In the rows, zero is written as 128.
Known rows, with every step that occurs:
J-E-T-H-L-D: [145 102 238 169 161  89 113 160  72  81 125  99 130 116  41 100 121 151
 163  87 220 120 171 112  88  49 145 178  85  65  77 168 196  74 151  66
 114 145 135 104  94  36 134]
V-E: [164 143  96 121  96 167 167 125 127 133 156 145 115 113 143 122  98 115
  96 151  82 168 127 133 117 126 129  79 127 140 145 111  97 128 112 149
 133 137 152  95 131 133  77]
U-V-E-B: [168 187 100 133  75 201 150 112 157 123 184 130 164 133 140  67 134  97
 122 151  45 176  85  94 146 142  70 128 136 147 138  91  78 160  99 117
 182 162 135  99 139 158  96]
E-V: [108 183 116 160 117 169 119 147 136 144  93 189 110 127 161 113  94 104
 143 150 120 146 159 154 120 173 128 140 106 174 139 100 114 150 136 118
 170 144 117 118 158 127 122]
V-U-L-H: [ 74 105  83 121 145  80 157 134 124 164 154 124 167 185 149 199 190 113
 109 114 148 123 170 133 170 143 147 140 144  97 136 122 107 149  97 160
  98 160 137 139 137 154 139]
V-E-L: [135 121 109 132 109 172 172 114 125 119 153 135 128 104 182 114  84 115
  73 118  99 137 147 147 115 139 135  95 139 123 154 139  82 140 148 174
 107 122 148 132 175 142  85]
T-H-J-E: [144  92 165 112 196 127 139 169 117  58 104 120 100  88  94 100 144 128
 130 143 168 118 114  72 102  83 148  93 102  95 156 106 121 113 135 123
 119 108 125 165 118 112 124]
B-E: [167 134 110 104  92 131 110  97 100 127  75 152  91  76 177 136 128 152
 141 150 104 141 130  95 152 110 155 133 118 145  77 119 144  99 121 140
 110 137 175 154 118 146 142]
V-U-L: [110 133  97 116 145  96 154 102 137 157 105 135 131 135 143 194 149 114
  86 135 137 148 133 124 145 141 132 125 128  95 121 107  98 176 107 173
 123 152 166 139 180 139 103]
U-V-E: [168 155  80 114  90 196 164 117 158 122 173 112 153 133 135 128 170 109
 107 155  64 157  95 125 121 131  77 105 149 167 150 107 120 145 116 132
 173 172 165 104 124 150  91]
B-E-L-H-T: [ 97 102 133 116  86 106  88 116  97 121 149 106 122 139 161 162 111 154
 138  89 112  80 124 118 149 165 156 150 155 124 124 189 135  91 152 115
  95  66 163 172 131 164 157]
U-L-H-T-E: [135 107 113  81  85  67  75  86 105 142 169 102 131 179 126 166 117 150
 159 120 135  83  99 164 166 158 114 116 112 118 114 186 132  98 111 132
  90  94 134 132 121 190 140]
B-E-V: [115 159 117 143  95 153 118 131 117 112  56 165  91  96 194 109 100 125
 147 168  93 137 147 127 132 150 141 160 144 183  90 108 145 119 136 107
 133 140 153 154 133 147 145]
T-H-J: [162 154 150 121 164 139 140 181 136 100  93 129 125  94 104  98 121 112
 175 158 149 101 107 121 107 108 169 105 105 131 170  97  99 135 145 137
 123 122 127 122 125 126 113]
L-H-J-E-V: [ 67 102 133 150 179 161 120 167 130 113 141 151 122 175 132 113 176 141
 119 138 125 135 134 135 122 118 114 138 143 132 169  97 156 112 142  97
 147 117  58 142  94 124 182]
U-L-D: [154 120 178 136 129 107  80  82  84 121 130 131 125 127 136 119  79 151
 130 156 190 139 158 162 153 128 155 173  48 101  88 132 152 146 132 173
 117 162 150 133 146 128 113]
E-L-H-J: [ 89  99 125 130 151 155 129 145 149 155 155  98 148 145 141 112 131 133
 130 116 129  87 129 149 135 156 158 141 131 128 187 133 126 128 159 158
  99 102  88 138 135 124 170]
E-T: [141 146 123 114 113 145 111 112 129 178 114 169 125  89 113 137 141 112
 164 103 127 131 155 101 150 128 120 129  96  98  99 108 179 138  98  82
 138 128  95 100 166  85 109]
T-H-L: [168 186 165 139 119 117 155 189 110 102 103 107 122 129  90 108  88 129
 195 123 167 109 132 159  96 106 170 127 100 111 126 133  76  98 156 117
 105 139 172 101 127  94 117]
H-L: [156 180 143 125  94 147 127 146 113 155 117 109 112 155 100 130 108 146
 167 127 131 147 129 179 119 121 139 141 106 120 116 109 114 113 144 128
 144 139 150 101 136 106 125]
H-J-E: [133  90 144 116 164 143 121 121 134  98 112 135  95  97  92 139 158 158
  93 148 128 160 107  94 126  98 108  92  96  88 132  87 161 126 109 130
 141 121 102 168 137 121 130]
H-J: [160 141 134 108 139 160 123 125 148 147  99 137 118 116 120 118 136 137
 133 154 114 144  99 142 118 121 141 120 101 136 155  80 135 146 131 137
 149 124 116 129 137 124 122]
V-U-L-H-T-E: [111  90  82  88 115  39 113  89 131 144 174  94 137 186 123 228 158 142
 107 106 125 102  98 151 147 150 105 111 171 138 118 166 110 117  91 160
 100 101 143 126  97 177 137]
V-U: [124 138  76 135 118 114 163 141 152 156 112 152 129 102 128 190 154 117
  87 122 115 164 124 129 111 138 127 123 163 133 140  97 105 158  99 163
 144 152 146 129 135 118 110]
H-L-D: [179 159 180 169  99 132 105 143  96 126 129 106 123 157  79 113  98 181
 155 135 159 161 148 194 101 113 152 194  86 132  91 156 156  85 154 152
 160 164 161  76  89  97 129]
L-H-J-E: [107  75 136 118 156 134 115 149 119 109 158 103 111 156  99 129 198 151
 113 116 137 137 123 114 144  96 118 117 109  90 159 120 167 101 122 124
 125 115  86 156  88 126 171]
H-J-E-V-U: [ 74 111 105 147 204 147 157 145 168 110  75 143 111 128 116 163 190 122
  44 148 118 166 106 117  83 127  97 116 190 148 159  69 129 163 125 132
 170 137 106 154 122 117 141]
T-E-V-U: [105 150  68 139 116 126 153 119 156 166  85 170 106 101 177 162 153 125
  86 135 108 143 102 154 104 150 111 127 199 226 124 107 117 142 104 161
 143 145 133 111 100 148 136]
E-V-U-L: [ 61 165 101 131 163 113 146 125 145 145  76 165 150 160 166 173 138 106
 101 139 139 140 158 157 135 165 122 131 149 130 140  87  92 197 131 155
 142 159 140 137 189 137 112]

Rows:
[160 162 102 115 135 170 187 151 155 126 160 115 189 102 112 102 177  71
 171 117  90  90 120  82 106 108 105 104 147 130 141 130 144 136 127  68
 137 153 143  90 119 117  90]
U-V-E-T-H
[ 32 122  82 133 148  73 144 126 126 140  91 134 149 183 203 170 169 112
 116 146 123 121 163 119 166 140 150 174 187 163  99 114 127 136 126 146
  93 159 146 158 128 165 175]
B-E-V-U-L-H
[ 42 153 113 138 154  74 129 145 154 144 160 131 172 231 129 214 148 118
 126 125 135 118 144 166 135 181 118 155 181 132 171 132  88 159 131 102
 158 122 120 122 142 155 129]
E-V-U-L-H-T
[187 144 122 120  64 125  81  88 138 158 114 160 103  90 152  67  83 139
 142 133 116 162  92 113 168 144 112 120 107 156  81 136 102 139  85 139
 112 135  98 121 125 144 129]
T-E-B
[144 165 139 120 140 121 135 165 113 139 103 160 145  76 115 110 118  97
 200 102 156 108 166  98 132 109 166 123  99  99 107 128 138 138 126  71
 103 117 111 108 152  80 108]
E-T-H
[ 55 121 103 148 165 128 151 158 140 118  89 168  97 114 150 182 167 114
  43 127 124 171 149 113  95 143  98 118 184 132 132  96 123 156 114 114
 171 151 119 154 130 120 135]
J-E-V-U
[102  76 156 122 172 156 114 103 129 100 115 110  89 109 129 117 136 139
  65 117 146 125 110 101 108 126 128 102 108  74 154 117 143 136 146 172
 106  81 116 203 187 110 139]
H-J-E-L
[186 156 134 105  61 111  63  89 145 136 138 139 112 110 107  95  76 141
 158 127  98 149  75 120 152 157  86 106 107 146 107 147  84 137  89 106
 155  92 115 120 113 165 109]
H-T-E-B
[ 62  75 132 122 122 111  91 123 104 103 203 101 116 156 123 178 118 142
  84  77 138 111 127 113 130 159 124 125 135  59 168 184 119 108 139 102
 129  63 107 184 153 126 151]
J-E-L-H-T
[ 93 124 116 110 120  97 111 125  95 153 154 123 145 181 152 147 134 121
 166 128 152 123 168 148 192 142 159 141  77  78 121 125 126 131 118 159
  89 141 108 138 152 143 142]
U-L-H
[126  78 153 104 180 153 111  95 137 134 121 141 117 105  76 123 177 139
 124 116 133 150 130  73 140  84  97 101  94  72 110  81 210 142 102  78
 143 105  63 141 143  91 138]
H-J-E-T
[ 34 113 121 131 196  96 158 122 125  98  85 149 110 152 155 179 161 111
  54 143 165 172 155 111 119 135  96 126 147  98 125  95 118 177 118 147
 137 154 128 177 196 132 120]
J-E-V-U-L
[156 178 188 132 133 121 142 174 114 143 103 107 140 132  77 106 112 119
 212  93 167  96 163 128 117  96 153 142  94  96 110 134 132 100 144  67
 102 127 125  94 133  60 119]
E-T-H-L
[146 100 161 159  98 127  89  73  81 100  93 115 103  71 178 104  80 160
  95 128 164 117 138 113 131 131 196 189 121 138  67 181 172 102 167 183
 100 132 197 163 134 135 158]
B-E-L-D
[163 141 123 126 132 149 186 155 123 112 144 145 141  92 114 101 116  82
 151 106 126 118 153  90 123  82 152  77 133 123 135 132 105 133 114  81
 112 126 119  78 131  88  70]
V-E-T-H
[138 147  98 137  89 160 122 119 144 142  81 165 104 104 166 105  94 136
 141 163 115 129 122 170 115 155 112 113 137 215 110 122 125 131 124 145
 122 138 118 109 121 155 132]
T-E-V
[125 134 114 118 142 141 121 144 140 158 150 123 144 153 103 127 160 142
 155 135 121 119 124 153 146 116 144 136 118 135 164 107 141 113 115 128
 131 127  90 104  86 135 160]
L-H-J
[164 119 158 102 165 119 126 128 126 104  57 117 127  62 114  92 153 110
 189 128 125  78 135  59 137  67 174 121 134 123  89 116 185  95 131  91
  84 116 133 129 112 102 138]
B-E-T-H-J
[147 125 118 177  94 188 148  93 124 105 182  91 162 129 155  98 120 132
  65 146 112 122 107 161  95 143 110 164 145 153 139 173 139 149 175 185
 161 154 168 123 116 131 104]
U-V-E-L-D
[168 174 114 138  80 181 141 115 143 126 165 164 135 134 146  67  80  96
 109 138  66 191 115 110 163 131  94 100 132 115 121 105  65 149 104 131
 145 157 111 102 137 133  82]
V-E-B
[ 45  90  98 156 201 131 157 180 170 125 136 131 134 181 118 157 210 129
  72 131 119 150 131 121 107 123 102 135 197 150 178  89 136 129 130 117
 166 146  78 144  79 128 176]
L-H-J-E-V-U
[164 132 120 114  53  97  61 112 128 142 186 110 128 159 108 105  88 154
 170 102  95 119  81 119 174 168  89 126 123 138 118 173 103  96  89  86
 129  98  95 103  72 166 152]
L-H-T-E-B
[160  92 148 158  88 121  88  73 103 130 122 118 104  68 165  97  74 157
  87 117 175 103 120 159 105 141 165 160 115 166  90 207 164 116 150 206
  86 123 151 142  97 133 151]
T-E-L-D
[ 85 136  73 132 105  87 123 138 166 149 154 132 139 167 137 197 158 135
 110 118 105 101  99 175 107 173  78 133 222 225 158 163 116 113 114 111
 156 115 111  97  50 172 160]
L-H-T-E-V-U
[180 167 157 130 128 148 205 171 123 127 132 103 160 137  87  97 108 103
 180 107 123 115 156 129 106  64 145  95 131 113 129 128 112 103 146  78
  89 133 145  60 120  64  87]
V-E-T-H-L
[159 144 170 117 189 141 148 161 139 142  92 131 140  93  80  91 146  96
 200 126 149 104 138  99 115  87 157 107  93 107 142  92 153 131 120  84
 112 119  98 103 132  81 111]
E-T-H-J
[158 114 149 182 109 159 150 101 110 106 161 130 119 107 155  93  71 143
  66 129 134 138 141 165 101 130 163 143 143 137 137 161 126 127 170 191
 114 142 160 113 131 121  93]
V-E-L-D
[172 186 144 121 133 179 195 168 143 127 165  63 182 168  65  83 167  98
 193 118 101 102 119 125  91  82  93 115 147 130 138 130 130 121 149  71
 137 162 161  60 108  91  91]
U-V-E-T-H-L
[ 78  57 153 106 183  99 106 110 113 114 155 101 137 186 115 139 185 140
 117 135 150 128 137 110 173 101 125 121  76  54 136 116 157 130 115 142
 103 116  97 167 149 143 155]
U-L-H-J-E
[ 91 128 119 110 104  85  83 104 131 123 154 123 140 204 141 142 101 135
 177 134 136  81 137 192 147 177 103 126 135 159 129 166 127 119 119 112
 120 102  99 127 119 184 149]
U-L-H-T-E-V
[182  99 172 135  82  94  71  71 111 101 139 111 108  93 125 131  51 178
 105 109 153 106  98 173 103 162 135 154 131 159 110 217 155 116 151 172
 121  89 169 140 102 141 119]
H-T-E-L-D
[140 124 184 132 185 129 112 165 134  63 109 130 111  99  90  29 103 120
 148 130 146 149 111  43 129  89 142 115  90  60 132 105  86 131 126 107
 124 109  94 172 138 111 128]
T-H-J-E-B
[159 106 128  93  82 110  90  74 135 120 134 106  92  99 148 152  71 156
 114 102 122  88  84 148 110 167 111  97 140 150 131 185 109 126 135 154
 106  64 157 155 159 159 110]
H-T-E-L
